Every row comes from one small tree of marks. Brackets hold a mark, then the marks that hang from it, in alphabetical order. Every link used is in the known rows. Which tree was each row made from?
Known rows:
{duzo zelif {zokeg kelar}}: [-1.725  1.283 -0.733 -1.855 -1.291 -1.613 -0.781  0.418  2.035 -7.038
  3.797  0.095 -0.603 -3.091  3.330  2.782  6.693  0.837  2.707 -1.978]
{bovuv {libe {kelar zokeg}}}: [ 1.645 -1.012 -1.314 -0.694 -1.294 -0.659 -2.211 -0.636  0.319 -3.923
 -0.328  1.706 -0.036 -1.277  4.018  0.695  4.555  0.232  1.106 -0.227]
{regez {birob {fumez {bovuv libe}}}}: [-0.884  4.085  0.198 -2.109 -3.297 -4.883 -4.368  0.813  0.093 -1.285
 -0.105  1.428  0.223 -0.273  6.108  0.486  5.711  0.975  1.423 -0.623]
{duzo zelif}: [-2.126  1.433 -1.775 -2.519 -0.741 -2.075 -1.077 -0.276  0.873 -4.545
  1.587  0.199  0.906 -1.769  3.565  2.740  6.474  0.583  2.263 -0.898]
{zokeg {kelar zolez}}: [-1.743  0.328  0.535 -1.909 -0.719 -1.569 -1.325  0.602  0.356 -4.883
  4.053 -1.108 -1.755 -2.309  4.607  1.788  6.179 -0.469  1.492 -0.583]
{zolez {kelar {fumez {bovuv {libe birob regez}}} fuzus zokeg}}: [ 0.222 -3.314 -1.077 -1.759 -1.335 -2.025  3.173 -2.374 -0.770 -5.176
  1.838 -1.992 -0.671 -2.140 -1.551 -3.130  1.574 -3.871  2.931  2.616]
{regez birob}: [-1.174  2.247 -1.240 -3.611  0.541 -2.253 -4.669 -0.171  0.576 -1.110
  0.780  0.635  0.414 -0.471  4.952  1.911  5.396  1.517  2.134 -1.227]
{zolez {kelar {fumez {bovuv libe}} fuzus zokeg}}: [ 0.188 -2.343  1.570 -1.353 -1.702 -4.332  0.432 -2.147 -1.177 -3.498
 -0.540 -1.656 -1.218 -1.476  2.324 -0.922  2.304 -3.677  1.069 -0.455]
{libe birob {kelar fuzus}}: [-0.058  0.455 -4.129 -3.160  2.408 -1.079 -0.567 -0.758  0.536 -3.479
  1.590  1.092 -0.056 -2.005  1.471 -0.984  2.953  1.437  3.097  0.643]
{fumez {bovuv {libe birob kelar regez}}}: [-0.216  0.365 -4.703 -1.996 -0.748 -0.168  0.093 -0.127  0.643 -4.576
  2.523  2.427  1.800 -2.447  0.307 -2.283  3.845 -0.069  2.912  2.326]
{zolez kelar}: [-1.072  1.137 -1.448 -2.458  0.365 -3.129 -2.225 -1.556 -0.532 -1.290
  0.818  0.473 -1.140 -1.820  4.671  3.050  3.810 -0.791  0.584 -1.189]
{zolez {kelar {fumez {bovuv {libe {regez birob}}}} fuzus zokeg}}: [ 0.541 -1.930  0.418 -3.025 -1.177 -3.504 -0.779 -2.341 -0.649 -2.939
 -0.106 -3.223 -0.284 -0.831  1.705 -1.713  2.011 -1.965  2.007  1.067]
{libe {kelar fumez zolez}}: [-0.990  2.289 -0.434 -2.488  1.027 -1.942 -0.773 -0.148  0.952 -4.106
  2.863 -0.764 -0.689 -1.356  5.122  2.403  3.227  0.532  1.359 -0.467]
{fumez {bovuv {libe birob {kelar zolez} regez}}}: [-0.900  0.904 -3.484 -2.764 -1.750 -0.153  0.536  0.035  1.100 -6.480
  3.885  1.022  0.736 -1.995  0.569 -1.605  3.674 -0.807  2.759  2.232]
{zolez {kelar zokeg}}: [-0.207 -1.682 -0.171 -2.368 -0.727 -2.172 -1.439 -2.262 -0.682 -2.600
  0.821 -0.308 -1.210 -1.325  3.851  1.899  3.774 -0.342  0.656 -0.267]
{birob {fumez {bovuv {libe kelar}}}}: [-0.050  3.361 -1.395 -0.822 -2.348 -4.207 -2.279  0.671  0.030 -2.511
  0.309  2.801  0.409 -1.442  5.912 -0.028  4.666  1.834  0.584  0.232]
{libe bovuv {kelar fuzus zokeg zolez} regez}: [ 1.319 -2.332 -1.664 -3.518  0.184 -0.301  0.964 -0.449  0.436 -7.607
  2.756 -1.343 -0.608 -1.658  0.242 -3.226  1.663  1.029  2.811  3.056]
{zokeg {kelar {fumez {bovuv {libe birob}}} fuzus zolez}}: [-1.342 -0.623  1.015 -1.314 -1.758 -2.625  1.789  0.806  0.091 -6.743
  3.930 -2.415 -1.850 -2.727  0.949 -1.896  4.174 -4.373  3.122  0.318]
{zolez {kelar fumez}}: [-1.077  1.454 -0.377 -1.797  0.941 -3.637 -0.957 -1.341 -0.582 -1.250
  1.180 -0.888 -1.400 -1.946  4.884  3.228  2.876 -1.825  0.757 -1.190]
{zokeg {kelar fuzus zolez}}: [-1.357 -0.468  0.453 -2.362  0.266 -2.446 -0.605  0.151  0.167 -5.170
  3.303 -1.948 -2.270 -2.301  3.507  0.163  5.446 -0.630  1.971 -0.637]

Which tree is each row?
[-0.745 -2.901 -1.285 -4.080  0.431 -0.131  3.919 -1.522  0.833 -7.679
  4.999 -2.565  0.631 -1.526 -1.424 -4.404  1.637  0.991  3.890  3.976] : {libe birob {kelar {fumez bovuv} fuzus zokeg zolez} regez}
[ 0.727  0.573 -5.456 -2.791  1.167  0.710  0.198  0.788  0.565 -5.031
  3.354  1.824  0.762 -2.832 -0.188 -2.093  2.089  0.859  3.648  3.470] : {libe birob bovuv kelar regez}
[ 0.853  3.655 -3.226 -0.348 -1.591 -2.347 -1.361  0.809  0.585 -3.091
  0.881  2.529 -1.074 -1.741  4.525  0.912  4.099  0.639  1.800  0.825] : {bovuv {libe {birob fumez} kelar}}
[-0.900 -2.216  1.641 -2.026 -2.658 -1.947  2.397 -0.719  0.210 -7.330
  2.736 -1.798 -1.023 -0.994 -0.452 -2.667  3.289 -4.064  3.472  0.974] : {kelar {fumez {bovuv {libe birob}}} fuzus zokeg zolez}
[-0.046  2.158 -1.734 -2.789  0.357 -0.850  0.536  1.337  0.852 -6.091
  3.999 -0.567 -1.195 -1.994  1.977  0.294  1.124 -1.317  3.043  1.448] : {libe birob bovuv {kelar fumez zolez}}
[ 0.195 -2.009  0.454 -2.613 -1.064 -2.205 -0.488 -1.131  0.073 -3.989
  0.475 -2.009  1.113 -0.509  0.871 -3.404  3.722 -0.899  3.309  1.493] : {kelar {fumez {bovuv {libe {regez birob}}}} fuzus zokeg}
[-1.876  2.951 -1.385 -3.732 -1.190 -3.554 -2.446  0.011  0.362 -1.661
  2.494  0.497  1.437 -0.627  4.230 -1.288  5.274  3.952  2.375  2.052] : {libe {regez {birob {fumez bovuv}}}}
[ 0.749  1.374  1.380 -3.512 -3.373 -4.248 -2.942 -0.266  0.503 -4.827
  0.321 -1.394 -0.923  0.563  5.206 -1.443  3.530  2.516  1.327  0.559] : {regez {birob {fumez {bovuv {libe {kelar fuzus zokeg zolez}}}}}}
[ 1.756  0.934 -0.778 -4.339 -1.019 -2.388 -1.344  0.298  0.664 -5.968
  2.228 -2.491 -1.286 -0.291  2.992 -2.669  1.561  3.944  2.689  3.581] : {libe bovuv {kelar fuzus zokeg zolez} {regez {birob fumez}}}
[ 1.234  4.355 -3.115 -1.730 -1.022 -2.674 -3.895  0.465  0.907 -1.611
  0.014  0.900  0.025 -0.822  5.999  0.893  4.359  3.087  1.497  1.248] : {bovuv {libe kelar {regez {birob fumez}}}}
[-1.449  1.746 -3.029 -4.061 -0.387 -2.516  2.098 -0.353  0.813 -6.029
  4.698 -0.419 -0.057 -1.645  0.962 -3.496  2.700  3.099  3.110  3.846] : {libe {birob {fumez bovuv}} {kelar fuzus zolez} regez}
[ 0.818 -0.957 -1.471 -3.378 -1.273  0.586  0.116  0.545  0.674 -7.553
  3.768  0.008 -1.000 -1.397  0.932 -1.044  2.025  0.096  2.937  2.268] : {libe birob bovuv {kelar zokeg zolez}}
[-0.929 -1.760  2.162 -2.503 -0.125 -2.245  1.195 -1.394  0.305 -5.741
  2.324 -2.711 -1.560 -0.696  2.216 -0.445  3.584 -1.281  2.516  0.047] : {kelar fumez fuzus zokeg zolez}
[-1.722  1.071  0.860 -2.558  0.971 -3.196  0.346 -0.698  0.498 -4.438
  2.331 -1.940 -1.533 -1.214  3.071  0.682  3.683 -1.801  2.375 -0.903] : {kelar fumez fuzus zolez}
[ 1.314 -1.984 -0.627 -2.898  0.749 -0.682  2.229 -0.305  0.384 -7.508
  3.103 -2.688 -0.869 -1.716  0.350 -2.999  0.748  0.100  3.021  3.187] : {libe bovuv {kelar fumez fuzus zokeg zolez} regez}
[-1.730  0.031  0.093 -2.951  1.074 -5.088  0.133 -1.845 -0.993 -1.882
  1.009 -1.417 -0.534 -1.955  3.001 -0.140  2.098 -1.592  1.270 -0.708] : {zolez {kelar {fumez bovuv} fuzus}}
[-2.337 -0.782  2.026 -2.560  0.018 -3.463  1.161  0.254 -0.089 -5.499
  4.234 -3.018 -1.120 -2.450  2.959 -1.348  4.451 -1.190  2.206 -0.025] : {zokeg {kelar {fumez bovuv} fuzus zolez}}
[-3.359  1.538  2.171 -2.784 -2.537 -2.670  1.387  0.667  2.257 -9.116
  6.185 -2.333 -0.594 -2.741  3.040  1.932  5.546 -0.484  2.779 -1.580] : {duzo zelif {zokeg {kelar {fumez bovuv} zolez}}}
[ 0.712  1.880 -1.722 -1.663  1.428 -1.960 -1.177  1.116  0.157 -3.325
  1.338  0.809  0.030 -2.202  3.921  0.397  1.897  0.197  1.932  0.469] : {libe bovuv {kelar fumez}}
